Each row comes from the steps of one path. Every step used is in the known rows, and no mark comes twice. Write the path behind each row, first mark first.
Known rows:
Y -> W: [ -2  -4   4  -3   5   5  11  22  -9  -7  -7   1  -8  -7  -4  -5   4   3
  -7  -7   6  -5   9   3   4   5  -8  -4   7  -4 -13]
J -> Y: [  9   0  12   3   3  -3   2  13   1  10  -5 -11  -5  12   3   3   7   1
   6   0   6   9  16   1   3  -9   7  21  -6  -8 -15]
B -> F -> J -> W: [  6  -7 -15  -4 -10   4   5  14   9   2 -15  -2 -13  -6 -10  11  -5  -2
  -9 -13 -24   4  15  -6  19 -17  -1  16 -12   0  -5]
W -> T -> J -> F: [ 22  -9   0  21 -17  -6  -2  -4  -4  -3   1  -4  -7   2  15  -7  10   5
  12 -19  24  16  25  13  15  17  -2   0  -6 -11 -11]
T -> J: [ 14   3  -7  15  -4  -9 -11  -1  -3   5   0  -7  -1  -1  19  -1   4  -5
  -1  -6   5   4   8  -5   5   3 -10  -1  -9  -5  -9]
B -> W -> T: [ -3 -10  -2   9  -5  10  10   3   4  -6  11  12 -11   5  15  -3   0  -4
  10 -18  17   9   9  15   5  13   5   5 -15 -23 -14]
M -> W -> F -> J: [ -5   8  -6  16 -17  -4  -2  27   9  -4   2  -5 -11   4  -4  32   6   7
   6  -5   5  -1   5  -8   7   4  -7  -1  16 -27  -8]
V -> W: [ -5   3   2  -8   8   7 -12  11   9   1   1  -2  -8   3   7   9  -4  -7
  -2 -12  11   2  -8  -3   2  -5  -7   3 -17  -2   1]
Y -> W -> F -> J: [-11   0  -2   9 -13   5   8  29   5  -5  -6  -3 -15   6 -12  25   6   3
   2 -14   7   4   8  -4  16   0  -5   1  26  -9 -11]
Y -> W -> E: [ -2 -19  -3  -5   5  12   5  16  -9  -4  -6   2  -8 -12   4   5   0 -11
 -11  -2  13  -1   6   3   0  -7   0  -4  15 -12 -16]
W -> Y: [  5  -1  10  11  16   7  -7  10  -4  -8 -10  -9  -8   0   0   1   5  -2
   1 -12   5   1  -7   4  -4  -8   6  15   1 -31 -14]
B -> F -> J -> W -> V: [ -2 -17  -1   0 -24   1  -1  17   0   1  -6  -3  -6 -11 -15   5  -2   3
  -3 -24 -14  -6  10 -12   6 -17  -3  18 -17  -7 -16]
F -> W: [ -2  -1  -4   8  -1   7   1   1   0  -2  -3  -3  -5  10  -8  -2  -7  -1
 -11  -1  -1   1  14  -1  11   9  -2   6  -4  -6  -8]
T -> J -> F -> W: [ 12   0 -12  18 -13  -2   0  -6  -9   3  -6 -11  -8   6   0  -2  -1   9
 -13 -12   0   7  32   3  16  23  -5   2  -4   0  -7]
B -> W -> J -> F: [ -1  -4  -2   8  -5   9  10  10  -1 -11  -9   0 -16  -2  -4  13   4  14
  -1 -22   5   6  10  14  11  14  11  11  -1 -26  -3]
M -> W -> B -> F -> J: [  6   7 -15   7 -20  -5  -2  17   7   0  -3  -3 -17 -19   0  34   2   2
  -3  -1  -6 -13  10  -5  -4  10 -11   4 -11 -29 -10]
B -> F -> W: [ -2  -5 -12   6   3   9   5   5   7  -6  -9  -5 -10  -1  -5   5 -15  -4
 -23  -8 -14  -8  15  -4   8   1  -8   7 -20  -5  -7]
T -> J -> F -> B -> W: [  6   2 -18   4 -11  -3   8 -12  -3   2  -7  -7 -11  -1  20   7   4  -3
  -3 -23   4  -2  26  18   7  26   6   3   2  -7  -8]
M -> E: [  4 -11  12  -6  11   1   5   8  10 -10  -6  -4   9   3   1  11   0  -8
   8  13  27  -5   2  -1  -2  -4  -6   1   3 -17  -8]
W -> J: [  2  -4   8   9   0   5  -3  11   5 -12  -7  -4  -8   3  -6   7   0   0
   5  -9   8   6  -9   3  10 -10   6  10   1 -26  -6]
J -> F -> B: [ 12  -4   7  -5  -9  -1   2  -5   4  -6 -16  -9  -4   6  -2   1   6  -8
   7 -11  18   0  19  20  11  15  12   8  16  -4  -6]
Y -> W -> J -> F: [  4 -10   8   5  -5   7  15  22  -7 -18 -16  -6 -17  -5 -17   2   7  18
  -2 -18  10   3  12  12  13   8   4   3  16 -16  -8]
J -> F -> W: [  5  -3  -1   8  -7   6   6   0  -4  -4  -8  -4  -8   8 -13  -1  -2  10
 -11  -9   3   5  27   7  16  21   3   7   0  -4  -6]
M -> W -> B: [  3   0   5   0 -15 -12   0  14 -10  -4   4  -1  -9 -11   5   9   9   5
   4  12  16 -22   7   4 -14  24  -8  -8  -4 -36 -18]
B -> F -> W -> J: [ -5  -7  -8  14   0  13   5   8  10 -15 -11 -10 -15   2 -12  11 -15   1
 -17 -13 -13  -3   3  -2  11 -11  -1  12 -11 -21  -6]
T -> J -> Y: [ 16   4   0  15  -4 -12  -2   4  -3  16   0 -18  -4   9  18   0   8   1
   4  -3   2  10  21  -4   3  -7  -1  15  -9  -5 -16]
V -> W -> J -> F -> B: [  2  -2   3  -6  -8   7  -2   0  12 -11 -12 -16 -13   8  -5  13  -1  -5
   8 -23  18   5   4  19  12   3  13  11  12 -11   1]

Write each row's path:
[  6  -4 -16  21 -10  -1   2  -6  -2   1  14   3 -11   1  31  -3   2  -4
   5 -21  13   9  15   8   6  14  -4  -1 -19 -17 -15] | B -> W -> T -> J
[  2  -2   8  -2   4   1  17  26  -9   3  -7 -10 -12   2  -3  -4   8   9
  -3  -5   3   0  22   4   2  -4  -1   9   5  -2 -19] | J -> Y -> W
[ -6  -7   4  12  -6  -8  16  28  -8   2  -3 -20 -12  11   8   7  10   4
  -4 -11   8  -2  20  -3   4  -6  -9  -2  15  -7 -24] | T -> J -> Y -> W -> F
[ 20  -1  -5   5 -14 -10  -3 -14   0   1 -13 -15  -3   5  12  -1   7  -7
   5 -15  15   1  25  15  12  17   5   3  12   0  -8] | T -> J -> F -> B
[  4 -14  11   6  -6   5  19  19  -4  -3   4  -4 -15   8   1 -12   7   4
  13 -12  21  12  24  15   6  -1   4   8   1 -10 -24] | J -> Y -> W -> T
[  5   2  -9   6 -17  -1  -4   8  12   3  -6  -1 -14 -12  -2  32   0  -8
   0  -6  -3  -4   6  -3   4   2  -5  12 -10 -18  -9] | W -> B -> F -> J
[ -9  -1  -5   9   2  11   8  10   2 -10  -2   2 -15   0   3  13  -2   4
  -2 -15   0   1  -5   5   5   1   7  10  -6 -30  -6] | B -> W -> J
[  6 -24   8  -1 -11   4   8   5   0  -8   1   5  -7   9  -2 -20   0  -4
  12 -10  12  10  15  13  16  -5   6   7 -10  -9 -16] | J -> W -> T
[ -6   2  -9  -5   0   6  10  -5   4  -2  -5   0  -8   3  13   6  -2 -12
  -2 -13   3  -8  10  15   3  14  10   7   1 -11  -9] | F -> B -> W
[  0  -1  -8  -6  -6   6  13  -5   1  -3 -10  -1 -11   1   8   7   2  -3
  -1 -19   7  -3  23  22   6  26  13   8   5  -9  -6] | J -> F -> B -> W
[ 16  -7  -3  22 -11  -6  -8  -5   1   0  10  -3  -4   5  23  -8   5  -7
  14 -14  21  12  11   6  10   5  -7  -1 -12 -14 -15] | W -> T -> J
[ 11 -10 -19  26 -10   0   1  -9   4  -2   6  -8 -11   2  18  -5  -9  -7
  -8 -18   2   5  22   1  12   4 -11   0 -24  -9 -14] | B -> F -> W -> T -> J
[ -8   8   1   7 -11   3  -2  23  16  14   0 -17 -15  23  -1  35   4   0
   9 -15   7  18   9  -7   9 -16   2  22   5  -7  -8] | V -> W -> F -> J -> Y
[ -3  -6   2   4 -12  -9  16  12  -2   0  -8 -27 -10  18  10   6   7  -8
   2 -13  12  -7  24  10   5  -2   0   1  29  -4 -24] | T -> J -> Y -> W -> F -> B
[  7  -4  -7  -3 -14   3   2  11   2   5 -11   1  -9   3 -13   4   2   2
   2  -7 -11  12  14  -3  20  -9   3  16   1   0  -6] | F -> J -> W
[ 14  -5  -5  25 -13  -5   5  -5  -2  12   9 -17 -10  21  14  -8   2   2
   7  -9   9  18  33   4   9   1   1  16 -12  -8 -22] | F -> W -> T -> J -> Y
[ -6   2   1  13 -15   2  -4  18  14  -1  -2  -2  -8  12  -7  30   4  -4
   9  -9   9  10   1  -6  17  -4   0   9  16 -15  -7] | W -> F -> J
[  3 -12  -3   3 -14   8  16  -9   5  -9   2   4 -13   8  12  -2   2  -6
  15 -25  24   7  24  31  10  25  16   7   1 -18 -13] | J -> F -> B -> W -> T
[  6  -8  -6   4  -9 -11  14  15  -9   5  -6 -18 -18 -16  13  10   5   0
 -14  -7  -3 -18  23   0 -10   2 -14   2 -15 -10 -25] | T -> J -> Y -> W -> B -> F
[  4 -12   7   1  11   7   1  12 -11  -8 -14 -10 -10   2  -8 -11   2   1
  -4 -13  -8   0   1   5   3 -15   9  18  -2 -23 -17] | J -> W -> Y
[-11 -21  11  -4  -8  -1   9  21   0  -7 -10  -5  -5  14  -7   0   1  -4
  -3  -7   2  -5   6   0  14 -11   1   2   6 -10 -15] | J -> W -> F
[  4 -10  -9   1  -5  11   8  20  -4  12  -6  -7 -14  -3  -1  20   5  -4
  -2  -3   6  16  21   0   4 -15   7  15  21 -10 -19] | F -> J -> Y -> W -> E
[  6   6 -14   9  -5   5  -5  12  18   0 -10  -1 -12 -10  -2  26  -4  -5
  -4 -13 -11   6   6  -8  12 -10  -5  14 -12  -9  -1] | B -> F -> J
[  6  -7 -10   6   5  11   1  16   1  -4 -18 -12 -19  -6 -11  10  -2   1
  -9 -22 -25   4   4  -2   8 -22   5  24  -7 -21 -12] | B -> F -> J -> W -> Y
[ -4  -2  -2  15  -4  11   3   5   3 -12  -6  -7 -11  12 -15   5  -8   4
  -5  -7  -1   5   1   1  15  -2   6  12   2 -21  -7] | F -> W -> J
[  9  -6  10  10  -7   4   1  11   1 -13 -15  -5 -10   0 -11   7   5  12
   4 -15  14   9   7  10  15   4   9  10   6 -21  -4] | W -> J -> F
[  5   4   3  13  13   1  -4  21 -11 -11  -4 -12 -12  -8   3   4   6   9
  -2  -5   1 -11  -4   2 -14   2  -2   4  -1 -44 -15] | M -> W -> Y
[ 19   1  -3  23 -14 -14   2   9  -4   9  13 -17 -10   7  24  -4   9   9
  14  -5  13   9  27   4  -2   2  -4   7 -12 -22 -22] | M -> W -> T -> J -> Y
[ 11   0  -8  25   2   4  -2  -3 -14  -4 -10 -20 -14   6  -1  -1   2  10
 -12 -20  -3   6  19   5   6  12   1  13   2 -22 -13] | T -> J -> F -> W -> Y
[ -7  -3   5   0 -11  -7   5  13   6 -12  -6 -14  -5  10   5  12   3  -9
   5  -2  15 -19   7   9  -1   8   0  -7  21 -25 -15] | M -> W -> F -> B
[  4   6   0   3  -6   4  15  27  -3   9  -7  -9 -17   3  -9  12   9  10
   2  -9  -2  11  25  -1   9  -5   1  17  14  -1 -15] | F -> J -> Y -> W
[-16 -11  11   2  -1   2  14  30  -3 -15  -7  -4  -9   6  -6   7   5   0
  -5 -11  13 -10   4   1   6   1  -8 -10  18 -13 -17] | Y -> W -> F
